Known rows, with every step that occurs
K/G/S: [-0.71 -1.33  4.31  1.27 -0.27 -0.07 -0.02  1.67  3.50 -0.02 -1.15  2.06
  1.83 -0.97  0.27  0.87  0.29 -0.06 -0.04 -1.15 -0.87 -0.15  2.89  1.54
 -0.40  1.63  2.01 -0.74]
K/X/H: [-1.79 -0.93 -1.40 -0.32 -0.61 -1.47  2.21  0.95  1.89  2.60 -0.73  2.31
  1.03 -1.72 -0.38 -0.16  1.45 -1.44 -0.40 -2.99  0.15  0.20  0.87 -0.03
  0.66 -0.63  3.44 -1.01]
X/S/G/K: [-0.90 -0.32  3.04  0.76 -2.46 -3.31  1.22  1.67  1.25 -0.72 -5.01  2.21
  2.66 -1.71  0.12  0.13  0.36  0.55  1.48 -1.40 -0.41 -2.18  1.46  0.84
  0.11  4.00  0.73 -0.53]
D/S: [-0.97 -0.81  2.40 -0.74 -0.66 -0.03 -0.16  0.63  0.82  0.08 -1.19  0.03
  2.47  1.31 -0.81  0.62  1.69 -0.56 -0.01 -2.64  0.20  0.75 -0.21  1.98
  0.21  2.99  0.82 -0.26]
Q/S/X/H/B: [-0.36 -0.93  1.79  2.63  0.04 -1.25  2.78 -1.60  0.40 -0.38 -2.34  2.65
  2.42  0.31  0.45 -2.11  0.90 -2.01 -0.17 -2.80 -1.11 -0.24  0.04 -3.89
 -0.82 -1.28  1.27 -0.80]
G/K/H/B: [-1.95  0.77  4.69  2.40 -2.71 -0.26  1.43 -0.45  3.12 -2.37 -2.42  3.17
  1.89 -2.10 -1.24  1.79  0.55 -1.91  1.08 -0.18  1.84 -1.04  1.08 -1.54
 -0.12  1.32  2.72 -1.69]
Q/S/G/K: [-0.26  0.55  4.04  0.63 -1.51 -2.85  0.59  0.83  1.45 -1.62 -2.51  2.21
  2.54 -1.74  1.22  0.46 -0.50 -0.29  1.29 -0.99 -0.27 -1.67  2.06  0.78
 -1.90  3.20  0.18 -1.84]
S/G/K/X/H/B: [-1.39 -0.01  3.37  1.58 -3.12 -2.32  2.70  1.32  2.98  0.47 -3.80  3.45
  1.70 -2.29 -0.50 -0.61  0.81 -2.00  1.03 -2.27  0.52 -1.85  2.28 -1.30
 -0.11  1.61  2.87 -1.56]
S/G/K/X/H: [-1.63 -0.39  0.80  0.10 -2.52 -3.22  2.53  2.28  2.89  1.81 -2.86  2.96
  1.50 -3.27 -0.13  0.23  0.28 -1.15  0.69 -2.12  0.35 -1.43  1.69  0.76
  0.24  1.27  3.30 -1.77]
U/P: [ 0.40 -0.37  1.46  0.96 -0.10 -0.60  0.25  0.37 -0.25  0.87 -0.59  0.33
  0.29 -0.37  0.11  3.15  3.17 -0.52 -0.47 -2.78  0.31 -0.41  0.64  1.19
  0.36  2.52  1.08 -0.29]
Q/S/X: [-0.74 -1.14  0.14  1.61  1.74 -1.71  1.43 -0.53 -0.58 -0.79 -1.37  1.38
  1.68  0.02  1.97 -0.34  0.52 -0.75 -1.92 -2.02 -1.13  0.25 -0.47 -1.40
  0.52 -1.07  1.19 -0.52]
K/G/S/X/H: [-0.97 -2.63  1.28  1.65 -0.40 -1.63  2.34  1.41  2.80  1.67 -2.58  2.55
  1.69 -1.27  0.02 -0.57 -0.26 -0.47 -0.79 -1.94 -1.94 -0.33  0.56 -0.49
  0.49 -1.03  3.24 -0.81]
Q/S/X/K: [-0.36 -0.55 -0.75  1.83  0.87 -2.32  3.01 -0.80 -0.19 -0.42 -2.41  0.36
  1.71 -0.43  2.85  0.62  1.76  0.67 -0.64 -2.89 -1.15  0.27 -0.95 -0.52
  0.41 -0.12  0.69 -1.91]
S/G: [-1.36 -0.88  2.61 -0.67 -2.15 -1.78 -0.21  0.83  0.91  0.02 -2.29  1.63
  1.80 -0.71 -0.10  0.24  1.53  1.47  1.04 -1.50 -1.36 -1.35  1.43  1.51
  0.19  2.38  0.62 -0.62]
G/K/H/X/S: [-1.42 -0.67  2.56  2.43 -1.36 -1.54  3.50  1.19  1.00 -0.23 -4.14  2.83
  2.06 -2.62 -0.50  1.11  0.60 -0.83 -0.25 -1.83  1.20 -0.75 -0.03 -1.12
 -0.30  2.80  3.39 -0.91]
D/U: [-0.71 -0.42  1.57 -1.37 -1.74 -0.72 -0.43  0.01  0.94  1.29 -0.97  1.89
  0.17  0.45 -0.43  0.22  3.79  0.99 -0.18 -1.45 -0.19 -1.28  0.79  0.26
 -1.59  1.96  0.85 -0.46]
H/B: [-1.68  0.44  3.27  1.78 -1.65  0.51  0.20 -0.94  1.56 -1.34 -1.07  1.98
  1.55  0.57 -0.41  0.34  2.24 -0.62  0.19 -2.02  0.32 -0.37  1.22 -1.47
  0.21  1.27  0.46  0.33]
U/D/S/X: [-1.06 -2.56  1.94  0.82 -0.18 -1.31  0.77  1.80 -1.59 -2.04 -2.40 -0.39
  0.53  0.88  0.30  0.95  2.08  0.00 -2.62 -3.55 -0.40  0.21 -1.71  0.77
  1.84  2.21  0.59 -0.28]
K/X/H/B: [-1.59 -0.35  1.29  1.48 -1.27 -0.49  2.49  0.12  2.16  1.10 -1.62  2.95
  1.37 -0.91 -0.70 -0.81  2.03 -2.25  0.10 -3.14  0.42 -0.31  1.53 -2.00
  0.34 -0.23  2.95 -0.82]
H/G/K/X/S: [-1.35  0.53  1.15  0.44 -1.14 -2.33  2.69  2.05  1.55  0.44 -3.84  2.50
  1.15 -2.70  0.98  0.85  1.98 -1.55 -0.36 -3.25  1.57 -0.46  1.46 -0.31
  1.44  3.31  3.14 -0.35]
Q/S/X/K/H: [-0.57 -1.43  0.09  1.38  0.51 -2.00  3.52 -0.92  0.33 -0.79 -3.22  1.33
  1.93 -2.32  1.44  1.05  1.03 -0.19  0.23 -1.35 -0.56 -0.02 -1.16 -0.63
  0.49 -0.76  3.09 -3.69]
Q/S/G/K/H/B: [-0.23  0.08  6.59  2.19 -1.98 -1.49  1.87 -0.41  1.92 -2.83 -3.72  3.63
  2.95 -2.61 -0.29 -0.05 -0.39 -2.17  2.21 -0.16  0.36 -1.75  2.25 -1.67
 -1.87  2.26  2.14 -3.27]
S/X: [-2.26 -1.23 -0.65  1.08 -0.11 -1.29  1.00  0.36  0.36 -0.23 -1.65  1.17
  0.88 -0.10  0.77  1.02  1.30  0.47 -2.25 -1.61 -0.47 -0.01 -1.04 -0.40
  2.57 -0.90  1.59  0.66]
G/K/H/X/S/Q: [-0.63 -0.78  2.52  2.43 -0.28 -1.72  1.75  1.40  0.21 -0.44 -3.08  1.34
  1.95 -4.16  0.07  1.83  1.42 -0.24 -0.55 -2.05 -0.65 -1.48  0.09 -1.35
  0.63  1.67  2.93  0.97]
G/S: [ 0.34 -0.51  2.04  1.40  0.08  0.41 -0.85  1.29  2.41 -0.18 -0.94  1.43
  1.70  0.17 -0.38  0.70  0.48 -0.61 -1.45 -1.99 -0.87  0.57  2.07  1.50
 -0.19 -0.16  1.00 -0.15]

Rows
[-1.31 -0.77  5.94  0.90 -3.16 -1.53  2.61  2.47  2.20 -0.40 -3.78  2.04
  1.88 -2.58 -0.88  2.05  0.14 -0.80  0.34 -1.24  1.35 -0.90 -0.02  1.28
 -0.93  4.69  3.60 -2.42] | D/S/G/K/H/X
[-2.14 -0.68  2.47  1.30 -1.63  0.17  2.09  0.62  1.43  0.23 -0.94  2.21
  0.88 -2.07 -0.60  2.10  1.43 -0.32 -0.83 -1.41  1.03  0.04 -0.33 -0.38
 -0.36  1.22  3.60 -1.11] | K/H/X
[-0.51 -1.83  2.09 -0.43 -1.25 -2.46  0.89  1.00 -0.42  0.30 -4.66  1.91
  2.76 -0.66 -0.07 -1.54  1.58  1.35  1.57 -2.26 -2.03 -1.63  1.35  0.67
  0.29  3.13  0.79 -0.52] | X/S/G
[-0.66 -0.81  5.72  0.00 -3.23 -2.30 -0.02  2.99  0.52 -2.80 -3.44  0.58
  1.39 -1.00 -0.25  1.52  1.02  0.31  0.68 -2.23  0.37 -1.75  0.94  2.76
 -0.77  6.05 -0.42 -1.51] | U/D/S/G/K
[-1.88  1.69  1.99 -0.57 -4.06 -1.47  1.46  0.46  3.42  0.10 -0.91  2.57
  1.31 -1.99 -0.35  1.93  1.56 -0.69  1.54 -2.46  1.46 -0.74  0.51 -0.31
 -1.02  2.70  1.38 -0.29] | X/H/G/K
[ 1.49 -0.71  2.30 -0.44 -0.74 -0.84  0.06  0.41 -0.62  2.10 -1.35  0.94
 -0.89  0.00 -0.26  2.22  5.02  0.12 -0.46 -2.68  0.16 -1.48  0.68  0.81
 -1.46  3.64  1.16 -0.99] | D/U/P
[-2.33  0.75  0.58  1.11 -1.04 -1.80  1.40  2.12  2.79  0.13 -1.22  2.11
  0.53 -2.64  0.94  2.34  0.72 -1.64 -1.59 -1.72  2.24 -0.39  1.50  1.12
  1.62  1.29  3.13 -0.71] | G/K/X
[-0.35 -1.51  2.01  1.21 -0.65 -0.43  1.40  1.33  1.97 -0.55 -2.96  2.17
  0.87 -1.85 -0.24  1.37  0.80 -1.33 -1.95 -1.67 -0.53  0.38  0.05 -0.52
  1.58 -1.09  3.55 -1.45] | K/H/G/S/X
[ 0.24 -0.89  3.31 -0.22 -0.15 -2.03  0.22 -0.13 -0.01 -0.67 -1.90  1.79
  2.55 -0.62  1.21 -1.08  0.71  0.24  1.26 -1.76 -1.90 -0.95  2.08  0.50
 -1.92  2.15  0.12 -1.75] | Q/S/G
[-0.63 -0.67  0.25  1.42  0.96 -2.55  0.80  1.99  0.29  0.38 -2.83  0.88
  1.59 -3.80  1.07  1.27  1.78 -0.90 -1.26 -2.78 -0.81 -1.16  1.46 -0.20
  2.32  0.81  2.58  1.41] | G/K/X/S/Q
[ 0.07 -0.97 -0.53  2.44 -0.24 -1.40  2.13  1.26  1.61  0.18 -3.38  0.42
  1.25 -0.43  1.52  1.52  1.32  0.85 -1.84 -2.61 -1.28  0.48 -0.35  0.91
  1.56 -0.72  1.23 -1.28] | G/S/X/K
[-0.48 -1.54  4.10 -1.50 -1.93 -1.52 -0.20  1.45  0.59  0.13 -3.19  0.46
  2.67  0.42 -0.59 -0.40  1.31  0.47  1.32 -2.22 -1.29 -0.51  0.62  2.69
 -0.11  4.17  0.61 -1.11] | D/S/G
[ 0.12 -1.08  4.20  2.67 -0.24 -0.67  0.86  2.28  2.51  0.58 -1.09 -0.08
  1.23 -3.26  2.00  2.64  2.12  1.35 -0.82 -2.75 -2.21 -0.52  2.05  0.95
 -0.13  1.94  2.01  0.27] | H/X/K/G/S/Q
[-1.10 -1.76  2.14 -1.03 -2.55 -1.35  2.00  1.31 -0.44 -0.67 -2.17  0.66
  0.23 -0.23 -0.34  0.39  3.25 -0.40 -0.40 -4.84 -0.24  0.02 -1.51 -0.65
  0.14  2.84  1.20 -0.54] | U/D/S/X/H/G
[-1.97 -0.13  4.70  1.57 -3.50 -1.70  2.46  1.94  2.38 -0.57 -3.01  2.80
  1.26 -3.46 -0.39  2.50  0.16 -0.03  0.10 -0.62  1.19 -1.42  0.59  0.26
 -0.70  3.15  3.50 -1.88] | S/G/K/H/X
[-0.11 -1.14  3.02  3.71 -1.00 -0.24  3.04  0.02  2.32 -1.39 -4.71  2.01
  1.74 -1.41 -0.16  0.90  1.17 -1.14 -0.40 -1.60 -0.43 -0.04  0.37 -1.47
  1.12 -0.89  2.89 -2.87] | G/S/X/K/H/B
[ 0.98 -0.60  1.29  0.19 -0.05 -0.65 -0.12  2.13  2.23  1.66 -0.65  1.13
  0.77 -3.51  0.22  0.87  2.33 -1.60 -1.43 -3.98 -2.00  0.01  2.46  0.07
  0.66 -0.89  3.03  0.59] | K/X/H/G/S/Q
[-0.02 -1.82  3.39 -0.23  0.11 -0.42 -1.95  1.81 -1.77 -2.19 -0.17 -1.73
  0.93 -0.81 -0.03  1.73  3.32  0.36 -1.14 -3.82 -1.64 -0.63  0.04  1.58
  0.58  2.91 -0.51  1.14] | U/D/S/Q
[-1.19 -0.84  1.47  1.84 -0.38 -0.99  2.47  0.68 -0.35  0.80 -2.84  1.67
  1.78 -0.30  0.27 -0.09  2.24  0.32 -0.94 -3.46 -0.08 -0.05  0.09 -1.08
 -0.14  2.71  1.57  0.88] | H/X/S
[ 0.21 -1.28  3.27  1.57  0.13 -0.79 -0.28  1.63  2.54  0.12 -1.07 -0.07
  1.73 -3.07  1.65  2.17  1.93  1.34  0.29 -2.15 -2.74 -0.82  2.44  1.58
  0.38  1.26  1.38  0.01] | X/K/G/S/Q
[-0.90 -0.60  5.69  2.11 -2.84 -1.90  2.38  0.36  1.75 -2.14 -5.99  3.67
  2.98 -2.63 -1.24 -0.34  0.47 -1.32  2.35 -0.69  0.22 -2.24  1.66 -1.63
 -0.05  2.94  2.57 -2.29] | X/S/G/K/H/B
[-1.34 -0.24  0.10  1.49  0.07 -2.48  2.63  2.03  1.27  0.56 -3.86  2.51
  1.67 -2.31  0.68  0.42  1.03 -1.51 -0.96 -2.56  1.19 -0.59  1.32  0.13
  1.76  2.15  3.03 -0.42] | G/K/X/S
[-0.40 -0.36  1.42  0.27 -0.81 -3.48  2.89  1.47  2.10  1.30 -2.64  3.14
  2.06 -3.07  0.76 -0.88 -0.31 -2.07  0.94 -2.49 -0.10 -1.19  2.17  0.16
 -1.37  1.26  3.17 -2.65] | Q/S/G/K/X/H
[-0.05 -0.01  4.09  2.07 -1.46 -2.55  3.11  0.61  2.12  0.13 -3.51  3.61
  2.34 -2.28  0.50 -1.68  0.27 -2.91  1.24 -2.50 -0.03 -1.48  2.77 -2.08
 -1.77  1.57  2.38 -2.52] | Q/S/G/K/X/H/B
[-2.27 -2.05  2.62  0.62 -1.25 -2.10  3.07  1.10  1.81  0.54 -3.28  0.05
  1.68 -0.81  1.78  1.49  2.02  1.48  0.66 -2.21 -0.53 -0.23 -0.98  1.48
  1.62  3.81  2.33 -1.87] | D/S/X/K/G
[-0.55 -1.59  3.59 -0.28 -0.94 -0.13 -0.46  1.70 -1.05 -2.27 -0.94 -0.61
  0.95  1.06 -0.60  1.09  2.74  0.03 -0.64 -3.78  0.27  0.21 -0.21  2.06
 -0.37  4.28 -0.37 -0.62] | U/D/S
[ 1.06 -0.36  2.07 -0.01 -0.65 -0.06 -1.04  1.01  2.00  0.80 -0.29  0.82
  1.47 -2.38 -0.29  0.86  2.29 -0.62 -0.30 -3.55 -2.68 -0.19  1.80 -0.06
 -0.41 -0.42  1.19  1.31] | X/H/G/S/Q
[ 0.86 -0.64  3.43  0.34 -0.29  0.42 -1.37  1.15  1.92 -0.54 -0.84  0.98
  1.33 -3.53 -0.50  2.06  1.95 -0.89 -0.49 -2.02 -1.85 -0.17  1.85  0.32
  0.36 -0.32  2.49  0.06] | K/H/G/S/Q
[-0.93  0.91  1.65  0.66 -1.81 -2.49  2.77 -0.03  2.00 -0.44 -1.88  2.59
  1.67 -1.96  1.20  0.83  0.58 -1.62  0.27 -2.59  0.47 -0.56 -0.15 -1.89
 -1.01  1.17  1.62 -0.88] | Q/S/X/H/G/K
[-2.29  1.54  1.63  0.03 -2.29 -1.58  1.59  2.12  3.23  0.16 -1.18  2.31
 -0.02 -3.18  1.08  2.88  1.87 -1.78 -0.99 -2.53  2.64 -0.16  1.69  0.67
  1.48  2.68  3.31 -0.64] | H/G/K/X
[-0.86 -1.62  5.96 -0.13 -3.07 -2.09  0.89  2.58  0.81 -3.06 -4.08  1.45
  1.71 -2.75 -1.34  1.93  0.40 -0.42  1.45 -1.09  0.65 -1.84  0.49  2.33
 -0.72  4.80  2.04 -3.48] | U/D/S/G/K/H
[-1.99  0.25 -0.55  0.63 -1.62 -2.25  2.65  1.59  3.14  1.84 -1.39  2.72
  1.17 -2.70 -0.14  0.95  0.50 -1.81 -0.37 -2.42  1.35 -0.58  1.18  0.26
  0.46  0.38  3.49 -1.11] | G/K/X/H
[-1.63  0.63  1.82 -1.25 -3.21 -0.53  2.34 -0.50  2.20 -0.32 -1.97  1.55
  1.00 -2.63  0.03  2.79  3.48  0.53  2.13 -2.20  0.81 -0.01 -0.01  0.32
  0.21  2.55  2.73 -2.73] | X/K/H/G
[-1.02 -0.27  3.91  1.80 -2.81 -3.05  2.46  2.23  1.19 -0.26 -4.89  2.41
  2.12 -2.02  0.46  0.64  0.66  0.67  0.37 -2.11  0.08 -1.93  0.99  0.27
 -0.43  4.68  1.26 -0.22] | H/X/S/G/K
